Every row comes from one small tree of marks. The marks that hang from a mark follow it in brackets, in alphabetical order. Every link used is in the known rows. Which tree was each row made from?
(in the rows, 128 means zero)
Known rows
dizo[disani[ledinek niku[ronenoz]]]: [140 149 171 152 146 108 147 138 166 168 156 143 181 111 156 139 104 191
 143  86  95]
ronenoz[fifim]: [133  96 156 118 125 162 118 111 153  85 148 152 157 111 146 128 135 184
 124 204 109]
fifim[ronenoz[niku[disani]]]: [125 115 165 108 124 117 127 167 141 167 164 169 172  96 177 134 115 192
 104 121  77]
vezal[kiluf]: [ 97  69 149 136 126 137 142 153 167  90 137 133 169 127 157 140 100 239
 124 158 136]
ronenoz[fifim niku[disani[ledinek[zuze]]]]: [149 134 141  64 136 141 123 133 165 117 161 140 154  76 160 136 144 148
 113 196  84]
kiluf[vekab]: [149 124 136 149 120 115 127 136 171  92 145 129 162 131 172 175 134 182
 143 134  79]
ledinek[disani[niku] zuze]: [110  89 184 136 138 167 133 117 162  65 152  97 155 127 153 170 119 172
 134 155 109]
fifim[ronenoz[niku]]: [120 119 183  97 120 108 108 161 130 142 162 149 176  93 166 131 125 190
 107 147  77]
ledinek[disani zuze]: [132  68 188 118 144 187 132 142 172  30 151 109 157 143 157 169  99 168
 125 168  93]
disani[niku[ronenoz] vekab]: [129 161 144 119 139  85 134 119 143 170 144 135 157 130 166 127 135 189
 167  93 141]
zuze[ledinek[disani[vekab]]]: [148  87 201 156 147 169 122 128 194 112 153 126 167 121 162 157 121 157
 132 144  98]
ledinek[disani[niku[ronenoz[fifim]] vekab] zuze]: [127 116 149  88 154 141 132 125 130  79 159 102 147 128 152 137 121 177
 164 151 135]
fifim[ronenoz[niku[disani[vekab]]]]: [132 123 149  91 131 110 126 168 137 179 165 159 173 101 179 127 120 188
 122 110  86]
zuze[ledinek[disani]]: [141  76 221 178 138 179 124 128 197  97 151 139 167 116 160 166 113 162
 109 159  86]
dizo[disani[ledinek niku[ronenoz[fifim]]]]: [138 148 159 140 146 116 144 129 154 160 160 145 177 100 148 127 113 192
 145 115 102]
disani[ledinek niku[ronenoz] vekab]: [152 185 161 115 146  72 143 112 166 179 147 110 167 117 172 126 134 161
 179  70 134]
niku[disani[vekab]]: [151 106 123 133 141 154 154 138 190 159 145 164 159 146 182 146 112 175
 143  89 112]
ronenoz[fifim niku[disani[ledinek vekab]]]: [150 145 119  67 141 130 123 128 166 161 164 141 160  78 163 122 156 147
 132 166  98]
fifim[ronenoz[niku[disani[ledinek vekab]]]]: [143 135 158  88 134 103 131 164 148 183 167 145 178  95 182 127 120 173
 129  97  83]
disani[ledinek[zuze] vekab]: [180 137 170  67 150 124 132 131 189  85 141  83 167 136 171 146 123 135
 174 121 108]

Which tree is each row?
[162 183 167  77 150  75 141 119 159 133 144  91 158 123 172 135 127 153
 185  90 132] -> disani[ledinek[zuze] niku[ronenoz] vekab]
[128 119 127  91 128 147 119 132 155 141 161 169 153  81 156 131 149 171
 103 197  90] -> ronenoz[fifim niku[disani]]
[115 119 145 136 149 138 134 115 138 138 163 125 158 121 152 127 129 188
 156 126 137] -> ledinek[disani[niku[ronenoz[fifim]] vekab]]
[169 110 165 127 140 156 162 139 207 110 144 142 160 135 184 164  97 151
 129 108  89] -> niku[disani[ledinek[zuze]]]
[115 143 159 137 125 108 131 107 132 140 148 158 151 107 152 126 133 199
 134 153 130] -> disani[niku[ronenoz[fifim]]]
[135 115 186 149 147 142 123 113 160 136 158 134 157 102 153 138 133 171
 140 153 120] -> zuze[ledinek[disani[niku[ronenoz[fifim]] vekab]]]
[119 105 186 126 144 147 139 133 148  69 153 114 150 132 158 161 103 181
 134 142 112] -> ledinek[disani[niku[ronenoz]] zuze]
[135 129 108  69 137 138 116 132 152 155 162 157 154  85 159 122 157 166
 125 183 102] -> ronenoz[fifim niku[disani[vekab]]]
[120 102 159 109 149 156 132 116 157  86 153  82 155 135 155 159 129 167
 161 136 124] -> ledinek[disani[niku vekab] zuze]
[121 131 158 155 140 118 140 143 151 161 153 164 172 121 152 140 105 215
 133 104 102] -> dizo[disani[niku[ronenoz]]]
[143 135 137  88 133 139 125 127 169 146 163 153 160  73 160 130 148 153
 109 183  86] -> ronenoz[fifim niku[disani[ledinek]]]
[139 167 177 134 133  96 139 100 154 147 151 132 161  95 158 125 132 170
 146 130 123] -> disani[ledinek niku[ronenoz[fifim]]]
[161 181 152  62 150  82 135 109 141 126 149  94 153 108 161 120 138 156
 187 127 140] -> disani[ledinek[zuze] niku[ronenoz[fifim]] vekab]
[119 130 146 144 141 124 136 134 136 154 158 167 168 109 143 127 114 217
 136 133 108] -> dizo[disani[niku[ronenoz[fifim]]]]
[151 184 148 100 146  80 137 101 149 170 152 112 162 104 162 111 144 163
 181 105 142] -> disani[ledinek niku[ronenoz[fifim]] vekab]
[190 144 127  67 160 123 161 152 158 123 155 159 147 131 181 120  94 164
 161 114 121] -> niku[disani[ledinek[zuze] vekab] ronenoz[fifim]]
[165 130 127 119 150 122 164 165 167 163 148 191 152 154 190 133  86 190
 144  71 116] -> niku[disani[vekab] ronenoz]
[130 104 197 170 142 153 123 107 185 141 153 117 164 109 158 157 137 162
 138 134 110] -> zuze[ledinek[disani[niku vekab]]]
